What can hang from each mark
mave: volo
lalun: ferin
volo: mave milag nizir poded
milag: ferin volo
pubu: gode
vapap: ferin pubu
poded: volo
dele: gode
gode: pubu
nizir: volo
ferin: gode lalun milag

Every row comes from one small tree of marks. The marks that hang from a mark follow it in brackets, in alphabetical order. Every link used is in the known rows. Which tree was each row made from?
Known rows
mave{volo}: [ 16.4 -20.6  15.9  -0.4   3.1   4.8  12.6  -3.9  -5.0   5.3   6.3  14.3
   1.6  -0.6   5.0 -12.4  -4.6  -7.5 -12.9   7.9   7.2  -2.3  -7.5  13.7
  -4.9]
mave{volo{milag{ferin{lalun}} nizir poded}}: [ 22.1 -52.1  48.2  -6.7 -16.0  -6.9 -19.6  -1.8   0.2  18.9  31.7  40.6
   1.1 -11.5 -13.0 -15.9 -21.7 -31.9 -33.4  26.5  33.3 -28.0 -16.2   8.7
   4.9]
milag{ferin{lalun}}: [  5.5 -15.3  -2.9   0.4  -9.1   1.0 -36.8  -2.9   5.9   7.8  -9.6  14.8
 -17.1   4.1 -22.5  -6.1  19.5 -11.0 -12.9  -0.1   2.6   2.0  14.4 -25.2
   6.6]
vapap{ferin{lalun milag{volo{mave poded}}} pubu{gode}}: [ 23.3  -0.9 -39.0 -10.4 -18.9 -39.2 -29.6  42.9  48.8  -7.7 -37.7  -8.4
 -28.6   2.2 -28.1   5.3  30.0  19.1   5.3  -5.5 -11.0  -6.6  29.8 -49.6
 -20.4]
volo{mave milag poded}: [ 15.3 -31.7  47.7 -11.0 -21.4  -5.8 -10.8   3.9  -5.4  16.5  36.8  22.5
   9.5 -14.6 -11.3 -12.6 -39.4 -24.9 -18.4  24.8  29.2 -31.3 -21.9  16.3
   1.9]
lalun{ferin{gode milag{volo{mave poded}}}}: [ 11.2 -18.3 -11.2  10.9  -4.7 -17.9 -24.2 -11.8  21.2  18.6   7.9  17.0
 -26.8 -14.4  -8.4  -2.1  13.3  -2.7  -5.1  24.1   5.5   0.5  23.3 -32.1
  -0.9]
mave{volo{milag{ferin{gode lalun}} nizir poded}}: [ 18.0 -53.6  44.4  -3.4 -14.6  -5.2 -18.7  -2.7   6.6  20.5  27.4  40.7
  -2.9 -14.2 -13.3 -18.6 -14.6 -30.6 -32.6  29.1  30.7 -27.5  -8.5   1.9
   5.9]
vapap{ferin{lalun}}: [  0.6  -1.8 -24.3  -3.6   4.9 -12.4 -25.2  15.4  28.1  -0.7 -18.1 -12.8
  -8.6   7.2  -9.9   2.8  25.5  13.7  -5.8 -15.9  -2.7   6.3  11.2 -30.6
 -11.0]
milag{ferin{gode{pubu} lalun} volo{mave nizir poded}}: [ -4.5 -43.8  36.6  15.4 -48.4   8.5 -26.6   6.1   5.8  22.1  13.7  46.9
 -37.6 -24.6 -27.0 -25.2  13.8 -44.3 -18.7  24.3  -6.9 -29.6   9.2 -25.4
  -3.7]
lalun{ferin{gode milag{volo}}}: [  8.2  -9.7 -23.7  11.7   4.6 -21.8 -26.6 -13.8  26.0  16.3   0.3  12.7
 -25.6 -10.4  -6.1   4.4  21.4   4.3  -6.4  20.7   1.1   9.3  27.8 -38.1
  -2.2]
poded{volo{mave milag{ferin{gode lalun}} nizir}}: [  4.2 -39.3  43.4  10.9  -5.3  -2.2 -14.3  -1.3   5.6  31.1  37.9  10.8
 -16.7  -7.8 -17.9 -11.1 -13.3 -26.2 -28.0  17.8  18.7 -37.7  -7.9  -9.8
 -14.9]
ferin{gode{pubu} lalun milag{volo{mave nizir poded}}}: [  0.8 -31.8 -10.7  14.2 -45.1  -7.0 -13.6  15.2  43.1   9.0   1.2  30.1
 -25.3 -16.4 -26.2 -11.6  34.3 -17.6 -21.1  14.8  -4.6 -23.5  40.9 -30.6
 -25.4]
nizir{volo}: [ 13.8 -16.2   0.3  -6.5   5.4  11.8   7.1  -2.7  -7.4   7.9  13.5  18.5
   2.8   1.7   5.9  -3.3  -2.0  -0.7 -18.7   3.4   7.5  -4.8  -8.5  19.1
  -4.9]
lalun{ferin{gode{pubu} milag{volo{mave poded}}}}: [  8.0 -16.4 -15.5  10.9 -10.9 -19.8 -27.3  -6.1  30.3  11.0   9.1  21.3
 -26.9 -14.5 -11.0  -2.9  15.7  -5.0   0.6  17.0  -0.7   5.8  27.1 -34.0
   3.2]
poded{volo{mave milag nizir}}: [  5.2 -30.5  48.7   7.2  -2.5  -4.0   2.8   1.2  -3.3  25.9  47.2   3.3
  -5.0  -6.8  -6.6  -5.1 -30.0 -21.7 -22.7  15.4  20.4 -39.5 -22.6   9.5
 -19.2]
lalun{ferin{gode{pubu} milag{volo{mave nizir}}}}: [  4.9 -15.8 -13.5  16.7  -6.9 -22.2 -28.0  -6.9  32.1  13.9   7.8  19.8
 -27.3 -14.9  -3.4  -2.6  17.3 -10.9  -4.4  17.7  -2.8   0.5  22.6 -32.3
  -0.9]
dele{gode{pubu}}: [-22.3   3.8  -7.8 -10.0   2.3  -9.8 -17.1  12.5  19.9  -3.4 -15.9  11.8
   8.2   4.2  -3.0  -8.6  14.6  -2.8  14.0 -17.2  -0.8   0.5  21.5  -6.6
   4.5]
poded{volo}: [  1.8  -9.7  10.0   3.3   4.8   5.7  11.8   0.9  -3.4   9.7  23.9  -8.4
  -9.6   3.5 -13.5   3.2  -6.1   7.7   1.0  -3.4   4.3  -7.8   2.4  -5.9
 -13.2]
milag{ferin{gode{pubu}} volo{nizir poded}}: [ -8.6 -29.3  30.3  12.2 -34.0   2.2 -27.1   3.6   3.0  18.2  14.9  46.9
 -30.5 -27.8 -22.4 -10.4   4.8 -32.2  -4.6  23.3  -9.6 -17.4   8.9 -26.2
   6.1]
ferin{gode{pubu} lalun milag}: [  0.4 -12.2 -46.3   8.5 -19.9 -11.2 -22.1  11.5  58.4  -4.4 -21.1  10.9
 -16.2  -0.5 -24.8  -3.1  50.2   5.3 -11.7  -3.9  -6.4   3.5  58.4 -41.7
 -14.0]
vapap{pubu}: [ 11.5   7.3  -7.6  -4.1 -11.5 -17.1  -0.1  10.9  12.1 -10.4 -13.9  -7.2
  -7.2  -2.1  -5.6   2.5   5.8   5.8  12.4  -3.1 -10.4   5.9   8.6 -17.8
   0.2]
volo{mave milag{ferin{gode{pubu} lalun}} poded}: [ 11.2 -43.3  37.6  -6.0 -30.0  -4.1 -37.5   4.7  13.9  18.9  24.5  35.7
  -7.5 -16.2 -29.0 -21.6 -14.5 -33.0 -22.4  23.2  22.6 -25.3   2.1 -12.5
  10.8]
volo{mave milag{ferin{gode lalun}} nizir poded}: [  6.9 -57.0  62.6   1.4 -32.8  -6.5 -37.4   2.7   8.3  30.0  36.5  38.9
 -10.1 -23.5 -19.6 -23.7 -24.5 -51.2 -33.4  35.2  33.4 -52.5 -14.7  -2.6
   8.8]
gode{pubu}: [ -6.3   3.6  -8.8   0.1 -13.2  -3.8  -6.7  11.7  17.7 -14.7   2.1   9.5
   0.4  -0.6  -4.7  -2.2   5.0  -4.6  11.9 -14.5 -13.0  10.3   8.2  -4.3
   7.7]

Which tree is each row?
[ -3.2 -19.5   0.4  12.4 -19.4   5.0 -26.9  -5.2   5.6  20.6 -12.1  29.3
 -33.5 -11.7 -25.5  -9.8  34.1 -13.5 -22.1  19.6 -13.9   0.0  24.0 -41.1
 -11.0]  milag{ferin{gode lalun} volo}
[  5.9 -35.4  56.5   9.4 -36.4   5.8 -20.0   0.3 -24.2  28.3  27.7  42.4
 -26.0 -23.8 -14.8 -14.0 -18.8 -44.7 -15.9  29.2   2.6 -35.9 -20.4  -0.2
  -4.5]  milag{ferin volo{mave nizir poded}}
[  3.0 -18.3   1.3  -2.5  -3.5 -16.0 -44.9  -1.0  27.0  11.7   1.5  23.4
  -3.8  -5.1 -22.0  -3.9   9.7 -12.1 -24.8  13.2   9.7   0.7  15.1 -29.9
   6.7]  volo{milag{ferin{gode{pubu} lalun}}}
[ 12.1 -49.8  73.9  -2.7 -28.4  -9.8 -35.3   2.5  -6.4  29.2  47.0  39.3
  -1.5 -23.1 -12.7 -16.2 -45.5 -53.0 -27.1  33.5  35.9 -53.1 -32.4  13.5
  10.9]  volo{mave milag{ferin} nizir poded}
[  6.2 -20.7  -8.2  13.4 -13.4 -20.9 -28.2  -5.3  30.1  13.2  13.7  23.7
 -27.6 -17.1  -8.2  -3.7  12.6 -11.8  -1.6  19.4   1.5  -2.4  22.5 -31.1
   3.4]  lalun{ferin{gode{pubu} milag{volo{mave nizir poded}}}}
[ 20.8 -45.6  25.8 -10.5 -17.1   8.9 -20.0   1.9   4.3  19.1  30.8  44.4
  -2.2 -10.0 -15.3 -18.5 -11.6 -24.0 -33.1  18.5  21.8 -21.7  -6.2   9.9
   3.7]  nizir{volo{mave milag{ferin{gode{pubu} lalun}} poded}}
[  3.4  10.0 -30.5  -0.5   5.5 -27.0 -18.8  23.3  45.1  -6.4 -35.3 -19.1
 -18.9  -5.9  -7.2   3.6  29.6  20.8  19.3 -10.8 -22.1  14.8  26.4 -53.0
  -3.5]  vapap{ferin{gode} pubu}
[  4.8 -55.5  59.7   1.3 -37.1  -7.9 -39.7   6.5  14.2  24.7  37.0  42.0
 -10.0 -23.4 -21.2 -24.5 -22.4 -52.7 -29.1  30.1  29.2 -48.8 -11.8  -4.2
  11.1]  volo{mave milag{ferin{gode{pubu} lalun}} nizir poded}
[ -0.9  -2.6 -26.6  13.2 -16.6 -12.1  -9.5   8.7  37.4   4.9  -7.8  21.8
 -15.6 -14.9 -13.3   4.6  27.6   1.4  -3.6  10.8 -18.2   2.2  40.6 -29.9
 -20.4]  ferin{gode{pubu} milag{volo}}
[-15.0 -12.4 -28.8   8.4 -17.3   4.2  -9.0   8.2  42.8  -9.0 -20.3   6.2
 -16.8  -0.7 -17.5 -16.1  46.1   0.9  -4.4  -6.8 -14.0   9.0  42.4 -35.7
   1.2]  ferin{gode{pubu} lalun}
[  1.8 -38.0  58.3   3.8 -33.4   7.8   5.5   7.8 -12.7  12.7  35.7  18.6
  -6.5 -18.5   0.6 -20.1 -32.2 -40.8  -4.2  16.7  19.5 -50.1 -27.0  25.5
   4.4]  volo{mave nizir poded}
[  2.3 -22.9  33.2   3.4   3.2  -9.4  -2.5   0.6   2.4  20.4  43.0   3.1
  -2.1  -4.1 -11.2   5.0 -22.9  -9.1 -18.9  11.7  20.2 -27.8 -13.5  -0.5
 -14.1]  poded{volo{milag nizir}}
[ 14.7   2.4 -51.7  -1.5  -5.2 -36.3 -32.4  27.0  64.5  -4.9 -41.4 -16.2
 -22.9   0.1 -21.8   8.7  47.9  24.8   3.5 -11.3 -13.8  10.2  47.4 -66.3
 -19.3]  vapap{ferin{gode lalun milag} pubu}
[ 23.3 -46.9  28.3 -10.4 -12.7   9.9 -18.0  -2.3  -1.8  24.4  30.4  41.1
  -2.6 -10.0 -13.9 -18.1 -13.6 -22.3 -36.8  23.4  26.2 -24.7  -9.1  11.0
   0.9]  nizir{volo{mave milag{ferin{gode lalun}} poded}}
[  5.5 -29.3  55.0   6.2 -10.3 -14.2 -12.7   0.6  -0.1  23.3  33.5  16.8
   7.0 -15.2   9.9 -11.7 -33.7 -42.2 -34.1  27.1  22.9 -45.4 -36.1  21.8
  -8.3]  volo{mave milag nizir}
[  3.1 -12.0 -20.7  14.7  -4.2 -25.0 -30.6  -7.1  35.0  11.0   5.6  19.5
 -26.3 -13.1  -5.8   2.4  21.0  -4.8  -2.7  16.0  -3.0   6.4  27.2 -37.3
   1.8]  lalun{ferin{gode{pubu} milag{volo{nizir}}}}
[ 17.0 -29.9   5.7   4.5 -40.7  -9.6 -11.6   8.8  12.2  15.2  12.9  22.8
 -14.7  -7.7 -22.2  -1.9  10.9 -17.6 -31.8  17.8  13.0 -32.7  12.5  -7.9
 -33.6]  ferin{lalun milag{volo{mave nizir poded}}}
[-10.2 -26.4  11.2  17.7 -29.9   0.3 -31.6   2.0  14.8  17.2  -2.4  38.3
 -34.6 -17.0 -22.1 -12.9  30.4 -29.6 -21.4  17.3 -15.9 -11.4  18.2 -37.4
  -6.5]  milag{ferin{gode{pubu} lalun} volo{nizir}}
[ 18.4 -34.9  15.4  -3.8  -4.0   5.7 -19.9  -2.0   7.8  20.2  19.4  36.6
  -2.4  -4.9  -5.4 -16.3  -1.9 -22.1 -39.0  15.0  13.1 -14.7  -6.0   7.6
  -4.0]  nizir{volo{mave milag{ferin{gode{pubu} lalun}}}}
[ 16.4 -11.7 -23.0   2.4 -24.5 -13.4 -14.1   5.3  18.5   9.0  -4.5  13.7
 -11.6   1.6 -22.9   7.8  26.9   2.3 -29.7   9.3   3.8  -8.4  25.8 -20.6
 -35.7]  ferin{lalun milag{volo}}
[ 24.3 -37.7  33.8 -14.2  -9.8   7.7  -0.2  -0.3 -11.0  19.4  39.4  33.6
   9.8  -9.0  -2.5 -12.2 -29.9 -18.2 -31.5  20.9  27.6 -26.7 -23.9  30.2
  -3.2]  nizir{volo{mave milag poded}}
[  4.3 -15.2 -40.6   8.4 -10.9  -8.9 -17.2   3.3  46.2   6.1 -22.5   4.6
 -16.6   0.2 -21.7  -1.6  46.7   8.7 -19.9   6.6   2.7  -3.4  52.9 -39.0
 -19.3]  ferin{gode lalun milag}
[ 14.5   1.9 -46.7   1.2 -11.8 -36.3 -28.6  27.1  57.6  -0.2 -38.3  -9.3
 -27.3  -4.8 -23.2   9.8  48.1  22.5  -1.7  -3.8 -19.3   8.6  44.2 -67.2
 -28.6]  vapap{ferin{gode lalun milag{volo}} pubu}
[ -7.2 -33.2  26.9  22.4 -35.5   5.5 -26.5   2.5   9.2  22.6   2.1  38.6
 -37.5 -19.7 -17.7 -22.8  23.7 -42.2 -25.2  21.0 -15.8 -22.9   9.3 -27.3
 -11.6]  milag{ferin{gode{pubu} lalun} volo{mave nizir}}
[  8.9 -22.6  -4.0  13.3  -7.3 -19.0 -24.8 -11.0  21.7  20.8  12.7  19.2
 -27.7 -16.6  -6.0  -3.0  10.4  -9.5  -7.6  26.3   7.4  -7.7  18.5 -29.3
  -0.5]  lalun{ferin{gode milag{volo{mave nizir poded}}}}
[  4.6 -17.6 -15.6  11.7 -10.9 -23.8 -30.6  -5.8  33.3  10.3  11.3  23.5
 -26.4 -15.8 -10.6   1.4  16.6  -5.5   0.0  17.5   1.5   3.1  26.9 -36.2
   5.5]  lalun{ferin{gode{pubu} milag{volo{nizir poded}}}}
[ 21.2 -27.4  23.4  -7.5   3.3   4.9  -0.6  -3.7  -7.6  20.3  27.8  25.8
   9.6  -3.9   7.3  -9.8 -19.8 -16.2 -37.2  17.7  18.8 -20.2 -23.7  28.5
 -10.7]  nizir{volo{mave milag}}
[ 23.0   5.6 -44.4  -8.1  -8.3 -39.6 -34.2  28.8  51.2  -7.7 -32.3 -16.7
 -15.3   5.7 -21.7  14.4  34.1  22.4   1.9 -16.5  -8.0   8.3  31.3 -52.2
 -21.2]  vapap{ferin{lalun milag} pubu}
